Each row comes from the steps of one walk. Every step used is in the known rows, and no mark comes twice. Write the walk behind each row, first mark first.
Known rows:
E C B L N J H: [ 0.17 -0.15  0.25  0.34  0.29  0.37  0.20 -0.02  0.22  0.20 -0.03 -0.12
 -0.27 -0.05 -0.01 -0.05  0.05 -0.07  0.12 -0.26  0.09  0.07  0.01  0.02
  0.16 -0.16]
N J H B: [ 0.28  0.17  0.11  0.15  0.19  0.13  0.04  0.00  0.05  0.16 -0.15 -0.20
  0.23 -0.02  0.09  0.01 -0.08 -0.09 -0.19 -0.20  0.26 -0.10  0.03  0.08
  0.08 -0.04]
C B L: [ 0.07 -0.16  0.28  0.01  0.08  0.07  0.20 -0.09 -0.05 -0.04  0.16 -0.09
 -0.08 -0.10 -0.11  0.08  0.12  0.03 -0.11  0.11  0.00 -0.11 -0.33 -0.01
 -0.02 -0.15]
L N C E H B: [ 0.17  0.39  0.09 -0.35 -0.29 -0.32 -0.01  0.05  0.07  0.17  0.14  0.31
  0.40  0.03  0.05  0.02  0.26 -0.19  0.21 -0.28 -0.09  0.17 -0.21 -0.11
 -0.11  0.06]
R H: [ 0.02 -0.38 -0.21  0.54  0.05  0.32 -0.29  0.11 -0.05 -0.08  0.00  0.10
 -0.20  0.00  0.00 -0.10 -0.31 -0.34 -0.25  0.25 -0.12  0.09  0.22 -0.09
  0.25  0.00]
H B L N X: [ 0.00  0.28  0.03 -0.59 -0.17 -0.43  0.33  0.01 -0.02  0.06  0.00  0.07
  0.16  0.20  0.11  0.10  0.12  0.17  0.12  0.20  0.07  0.25  0.22 -0.10
 -0.12  0.48]
C B L N R H: [ 0.27 -0.36 -0.13  0.31 -0.07  0.38 -0.12  0.43 -0.04 -0.09  0.09  0.29
 -0.44 -0.04 -0.15 -0.32 -0.22 -0.25 -0.22  0.30 -0.13  0.14  0.25  0.00
  0.13 -0.24]
J H B L N C E: [-0.01  0.10  0.25 -0.04  0.12 -0.17 -0.06 -0.12  0.38  0.04 -0.03  0.04
  0.52  0.00  0.30  0.10  0.42 -0.25  0.30 -0.41  0.09  0.01 -0.38  0.17
  0.00  0.08]
R H N C E L: [-0.29 -0.25 -0.33  0.29 -0.03  0.19  0.00 -0.09  0.22 -0.42 -0.20  0.01
  0.23 -0.06 -0.14  0.37  0.05  0.07 -0.01 -0.43 -0.08 -0.21 -0.31  0.11
  0.06 -0.02]
C E L: [-0.36 -0.20 -0.25  0.33  0.01  0.10  0.04  0.09  0.22 -0.27 -0.04 -0.03
  0.22 -0.05 -0.19  0.21  0.13 -0.10 -0.10 -0.43 -0.05 -0.24 -0.41  0.18
 -0.10 -0.15]
J N: [-0.43 -0.50 -0.11  0.17  0.34 -0.09 -0.27 -0.05  0.12 -0.03  0.07 -0.25
 -0.02  0.04  0.11 -0.19 -0.17 -0.11 -0.11  0.22 -0.02 -0.28  0.22  0.05
  0.03  0.19]
N C E: [-0.19 -0.04  0.03  0.29  0.21 -0.12 -0.22 -0.11  0.12  0.10  0.02  0.05
  0.45  0.00  0.30  0.07  0.20 -0.36  0.26 -0.42 -0.14 -0.08 -0.44  0.23
  0.08  0.15]
N B L: [-0.13  0.07 -0.02 -0.22  0.02  0.11  0.08 -0.13  0.04 -0.08 -0.12 -0.25
 -0.07 -0.09  0.01  0.05  0.24 -0.01  0.01  0.11  0.10 -0.05 -0.18 -0.05
 -0.06 -0.05]
J H B L: [ 0.20  0.04  0.17 -0.14  0.01  0.06  0.03 -0.15  0.18 -0.18 -0.20 -0.37
  0.20 -0.12  0.08  0.16  0.27 -0.03 -0.14  0.14  0.30 -0.26 -0.09  0.07
 -0.05 -0.23]
L N X: [-0.18  0.18 -0.04 -0.33 -0.08 -0.45  0.23  0.05 -0.14  0.21  0.07  0.20
  0.03  0.25  0.09 -0.01 -0.07  0.08  0.18  0.08 -0.08  0.34  0.29 -0.14
  0.04  0.63]
H B L N C X: [ 0.01  0.41 -0.03 -0.42  0.07 -0.19  0.00 -0.36 -0.28  0.10 -0.02  0.09
  0.12  0.14  0.06  0.25 -0.31  0.48 -0.09  0.15 -0.05  0.13  0.31  0.07
 -0.12  0.17]
L N: [-0.16  0.16  0.22  0.00 -0.04 -0.28 -0.03  0.08 -0.06  0.31  0.35  0.20
 -0.09  0.07  0.04 -0.20 -0.04  0.02  0.18  0.10 -0.03  0.24  0.14 -0.13
 -0.04  0.07]
J H: [-0.13 -0.25  0.10  0.45  0.32  0.09 -0.13 -0.16  0.08  0.08 -0.21 -0.20
 -0.08 -0.02 -0.01 -0.03 -0.07 -0.25 -0.04 -0.21  0.07 -0.08  0.14 -0.05
  0.38  0.12]
B L: [-0.04 -0.15  0.05  0.01  0.01  0.03 -0.09 -0.11  0.02 -0.12 -0.02 -0.30
 -0.06 -0.14  0.08  0.10  0.16 -0.06 -0.01  0.27  0.02 -0.25 -0.17  0.10
 -0.12 -0.26]
H N B L: [-0.20  0.04 -0.03 -0.26 -0.01  0.06  0.09 -0.30 -0.12 -0.20 -0.20 -0.33
 -0.14 -0.04 -0.07  0.10  0.20  0.23  0.04  0.08  0.03 -0.10 -0.21 -0.11
 -0.06  0.06]
C E L N J H: [-0.03 -0.27  0.08  0.38  0.32  0.33  0.04  0.09  0.34  0.10 -0.16 -0.11
 -0.14 -0.07  0.07 -0.01 -0.02 -0.17  0.02 -0.43  0.07  0.00 -0.13  0.08
  0.09 -0.20]
R H N: [-0.16 -0.35 -0.19  0.43  0.00  0.10 -0.22 -0.26 -0.38 -0.26 -0.08 -0.09
 -0.31  0.09 -0.15  0.04 -0.36  0.18 -0.10  0.09 -0.27 -0.03  0.11 -0.14
  0.22  0.25]
B L N: [-0.06  0.09  0.26 -0.23 -0.11 -0.19  0.02  0.02  0.08  0.11  0.26  0.04
 -0.12 -0.02  0.08 -0.08  0.17  0.07  0.19  0.27  0.07  0.11  0.00 -0.08
 -0.20 -0.17]
H B: [ 0.15  0.33  0.08  0.00 -0.01 -0.17 -0.02 -0.01 -0.14  0.14  0.07 -0.07
  0.36  0.03  0.03 -0.02 -0.03 -0.03 -0.17  0.00  0.18 -0.09  0.02  0.02
 -0.02  0.09]
R H B: [ 0.29  0.12 -0.06  0.16 -0.06  0.10 -0.10  0.10 -0.05 -0.03  0.01  0.04
  0.23  0.04 -0.01 -0.05 -0.16 -0.15 -0.34  0.16  0.17  0.03  0.18 -0.04
  0.10  0.05]
R H B L: [ 0.27 -0.02  0.02 -0.10 -0.11  0.16 -0.05 -0.01  0.12 -0.25 -0.09 -0.23
  0.14 -0.10  0.07  0.12  0.17 -0.07 -0.24  0.36  0.21 -0.19 -0.04  0.06
 -0.11 -0.27]
H B L N: [ 0.08  0.28  0.31 -0.38 -0.19 -0.24  0.10  0.04  0.10  0.10  0.24  0.03
  0.08  0.00  0.07 -0.05  0.23  0.13  0.12  0.25  0.20  0.11  0.02 -0.07
 -0.25 -0.14]

Write each row's walk:
[-0.11  0.27 -0.07 -0.32  0.11 -0.15 -0.05 -0.37 -0.29  0.11 -0.02  0.10
 -0.02  0.12  0.06  0.23 -0.35  0.43 -0.03  0.17 -0.16  0.13  0.31  0.07
 -0.08  0.17]	B L N C X
[-0.06 -0.19 -0.30  0.36  0.01  0.02 -0.21  0.12 -0.50 -0.06 -0.09 -0.08
 -0.40 -0.02 -0.18 -0.27 -0.30  0.06  0.04  0.00 -0.34 -0.30  0.10  0.21
  0.08 -0.04]	H N R
[ 0.15 -0.43 -0.39  0.58  0.00  0.42 -0.36  0.39 -0.12 -0.11 -0.07  0.15
 -0.38 -0.06 -0.07 -0.32 -0.38 -0.41 -0.26  0.27 -0.20 -0.02  0.31  0.10
  0.24 -0.18]	N R H
[ 0.24  0.08  0.13 -0.06  0.05  0.20  0.10  0.22  0.06  0.29  0.20 -0.06
 -0.16 -0.11  0.24 -0.07 -0.08  0.06  0.06  0.10  0.03  0.02 -0.18  0.17
 -0.33 -0.44]	H B L N J
[-0.03 -0.07 -0.06  0.21  0.09  0.27  0.10  0.32  0.14  0.23  0.19  0.07
 -0.15 -0.08  0.11 -0.03 -0.12  0.01  0.07 -0.25 -0.09  0.03 -0.31  0.20
 -0.28 -0.38]	C E L N J
[-0.31  0.39  0.05 -0.25  0.02 -0.11  0.15  0.00 -0.10  0.32  0.13  0.18
 -0.09  0.12 -0.09 -0.25  0.05  0.05  0.14 -0.13  0.07  0.42  0.07 -0.31
  0.08  0.37]	L N B
[ 0.33  0.12 -0.20  0.04 -0.20  0.18 -0.03  0.36  0.01 -0.12 -0.02  0.16
  0.11 -0.01 -0.15 -0.14 -0.14 -0.06 -0.30  0.13  0.18  0.02  0.26  0.04
  0.01 -0.15]	E L N R H B
[-0.26 -0.15 -0.16  0.07 -0.22 -0.24 -0.14 -0.32 -0.45 -0.08  0.02  0.04
 -0.34  0.04 -0.22  0.07 -0.17  0.20  0.25 -0.14 -0.53 -0.01 -0.11 -0.26
  0.07  0.22]	E H N
[-0.26  0.12 -0.15 -0.32 -0.12 -0.37  0.33  0.10  0.06 -0.02  0.00  0.20
  0.16  0.24 -0.02  0.13  0.07  0.11  0.14 -0.13 -0.04  0.26  0.09 -0.08
 -0.06  0.53]	C E L N X
[ 0.17  0.20  0.16  0.10  0.13 -0.06  0.01 -0.10  0.04  0.07 -0.15 -0.17
  0.33  0.04  0.00  0.01  0.03 -0.09 -0.19 -0.16  0.29 -0.10  0.12 -0.02
  0.17  0.13]	J H B
[-0.14 -0.07 -0.11 -0.17 -0.03  0.20  0.04 -0.25 -0.07 -0.29 -0.24 -0.27
 -0.20 -0.04 -0.08  0.09  0.14  0.16 -0.05  0.16  0.03 -0.05 -0.13 -0.14
 -0.01  0.05]	R H N B L
[ 0.02 -0.07  0.32  0.19  0.28 -0.04  0.29 -0.37 -0.28  0.16  0.08  0.18
  0.02  0.05 -0.16  0.16 -0.23  0.29  0.06 -0.39 -0.11  0.08 -0.12 -0.22
  0.47  0.48]	J H N C B
[-0.13  0.02  0.17  0.02  0.09 -0.18 -0.12 -0.10  0.27  0.08  0.09  0.10
  0.40 -0.01  0.34  0.08  0.35 -0.25  0.35 -0.31 -0.06  0.01 -0.44  0.19
 -0.06  0.05]	B L N C E
[ 0.10  0.27  0.26 -0.48 -0.32 -0.28  0.09  0.06  0.11  0.11  0.25  0.15
 -0.01 -0.01  0.03 -0.03  0.28  0.08  0.20  0.22  0.06  0.19 -0.01 -0.18
 -0.28 -0.17]	E H B L N
[ 0.03 -0.24  0.26 -0.14  0.16  0.04  0.19 -0.20  0.11 -0.07  0.08 -0.11
  0.04 -0.10  0.03  0.17  0.10  0.12 -0.01  0.13  0.05 -0.19 -0.19  0.00
  0.06 -0.03]	J N C B L
[ 0.12 -0.35 -0.37  0.40 -0.12  0.40 -0.21  0.47  0.01 -0.16 -0.01  0.27
 -0.39 -0.05 -0.18 -0.28 -0.30 -0.24 -0.22  0.24 -0.12  0.08  0.35  0.01
  0.14 -0.25]	E L N R H
[ 0.01  0.07  0.43 -0.23 -0.06 -0.17  0.22  0.04  0.04  0.16  0.37  0.19
 -0.13  0.01 -0.05 -0.09  0.15  0.14  0.10  0.15  0.04  0.21 -0.09 -0.16
 -0.12 -0.07]	C B L N
[ 0.14  0.17  0.24 -0.30 -0.20 -0.11  0.04  0.08  0.14  0.02  0.21  0.09
  0.03  0.01  0.06 -0.07  0.18  0.07  0.03  0.32  0.19  0.17  0.10 -0.11
 -0.18 -0.17]	R H B L N
[ 0.13  0.31  0.17 -0.49 -0.21 -0.27  0.01 -0.20  0.13  0.20  0.06  0.20
  0.20 -0.09  0.24  0.21  0.14  0.14  0.45  0.06  0.03  0.13  0.10 -0.14
  0.05  0.02]	E H B L N C
[ 0.27  0.00  0.15 -0.10  0.07  0.18  0.06 -0.08  0.21 -0.11 -0.19 -0.38
  0.13 -0.15  0.13  0.16  0.21 -0.02 -0.14  0.11  0.28 -0.27 -0.16  0.14
 -0.13 -0.35]	N J H B L
[ 0.18  0.32 -0.01 -0.20 -0.28 -0.24 -0.03  0.05 -0.13  0.15  0.10  0.17
  0.19  0.01 -0.08  0.00  0.06 -0.14  0.01 -0.08 -0.09  0.06 -0.04 -0.16
 -0.06  0.02]	E H B
[-0.07 -0.22 -0.36  0.25 -0.16 -0.03 -0.25  0.19 -0.40 -0.08 -0.06  0.10
 -0.41 -0.03 -0.21 -0.29 -0.11 -0.11  0.17 -0.19 -0.55 -0.19 -0.11  0.14
  0.00 -0.10]	C E H N R
[-0.25 -0.09 -0.18 -0.06  0.09 -0.31  0.18 -0.33 -0.31 -0.12 -0.35 -0.15
 -0.05  0.25 -0.04  0.18 -0.17  0.25  0.09 -0.14 -0.16  0.06  0.22 -0.14
  0.27  0.81]	J H N X
[ 0.19  0.06 -0.08 -0.16 -0.27 -0.08 -0.09  0.46  0.00  0.04  0.11  0.20
 -0.19 -0.08 -0.05 -0.36  0.20 -0.22  0.16  0.05 -0.18 -0.04 -0.06  0.18
 -0.25 -0.39]	C E H B L N R
[ 0.26 -0.21 -0.10 -0.12 -0.06  0.22 -0.13  0.12  0.19 -0.33 -0.14 -0.26
  0.06 -0.11  0.06 -0.02  0.12 -0.09 -0.28  0.44  0.21 -0.30  0.07  0.15
 -0.15 -0.33]	J N R H B L
[-0.38  0.11 -0.09  0.01  0.18  0.04  0.09 -0.38 -0.26  0.00 -0.29 -0.18
 -0.17  0.12 -0.20 -0.04 -0.05  0.22  0.05 -0.37  0.00  0.13  0.01 -0.32
  0.32  0.56]	J H N B
[ 0.21  0.18  0.12  0.05  0.12  0.13  0.14  0.09  0.27  0.06 -0.11 -0.10
  0.33  0.00  0.03  0.06  0.11 -0.05 -0.14 -0.38  0.30 -0.05 -0.12  0.10
 -0.05 -0.12]	C E L N J H B
[ 0.06  0.31 -0.09 -0.35  0.06 -0.07 -0.05 -0.31 -0.25  0.03 -0.06  0.15
  0.06  0.15  0.05  0.24 -0.36  0.43 -0.18  0.22 -0.05  0.20  0.39  0.04
 -0.06  0.14]	R H B L N C X
[ 0.09 -0.03 -0.07  0.01 -0.11  0.00 -0.11  0.39 -0.10  0.09  0.10  0.09
 -0.35 -0.10 -0.04 -0.37  0.00 -0.11  0.12  0.23 -0.11 -0.11  0.14  0.20
 -0.14 -0.36]	B L N R
[-0.25  0.10  0.03 -0.06 -0.15 -0.13  0.13  0.13  0.11  0.06  0.24  0.18
 -0.07  0.01 -0.18  0.03 -0.01  0.20  0.09 -0.03  0.05  0.14  0.08 -0.13
 -0.11 -0.08]	E L N
[ 0.23  0.21  0.10  0.01  0.09  0.14  0.17  0.07  0.18  0.10 -0.13 -0.11
  0.22 -0.01 -0.01  0.07 -0.02  0.07 -0.17 -0.24  0.32 -0.05  0.07  0.03
  0.03 -0.12]	E L N J H B
[-0.35 -0.14 -0.26  0.21  0.00  0.04  0.05 -0.15  0.18 -0.32 -0.16 -0.04
  0.29 -0.05 -0.12  0.38  0.09  0.14  0.08 -0.51 -0.07 -0.27 -0.38  0.14
  0.01  0.00]	H N C E L
[ 0.04 -0.63 -0.43  0.52  0.11  0.42 -0.41  0.38  0.02 -0.20 -0.08  0.05
 -0.38 -0.04 -0.04 -0.37 -0.38 -0.38 -0.31  0.37 -0.16 -0.12  0.42  0.12
  0.20 -0.12]	J N R H
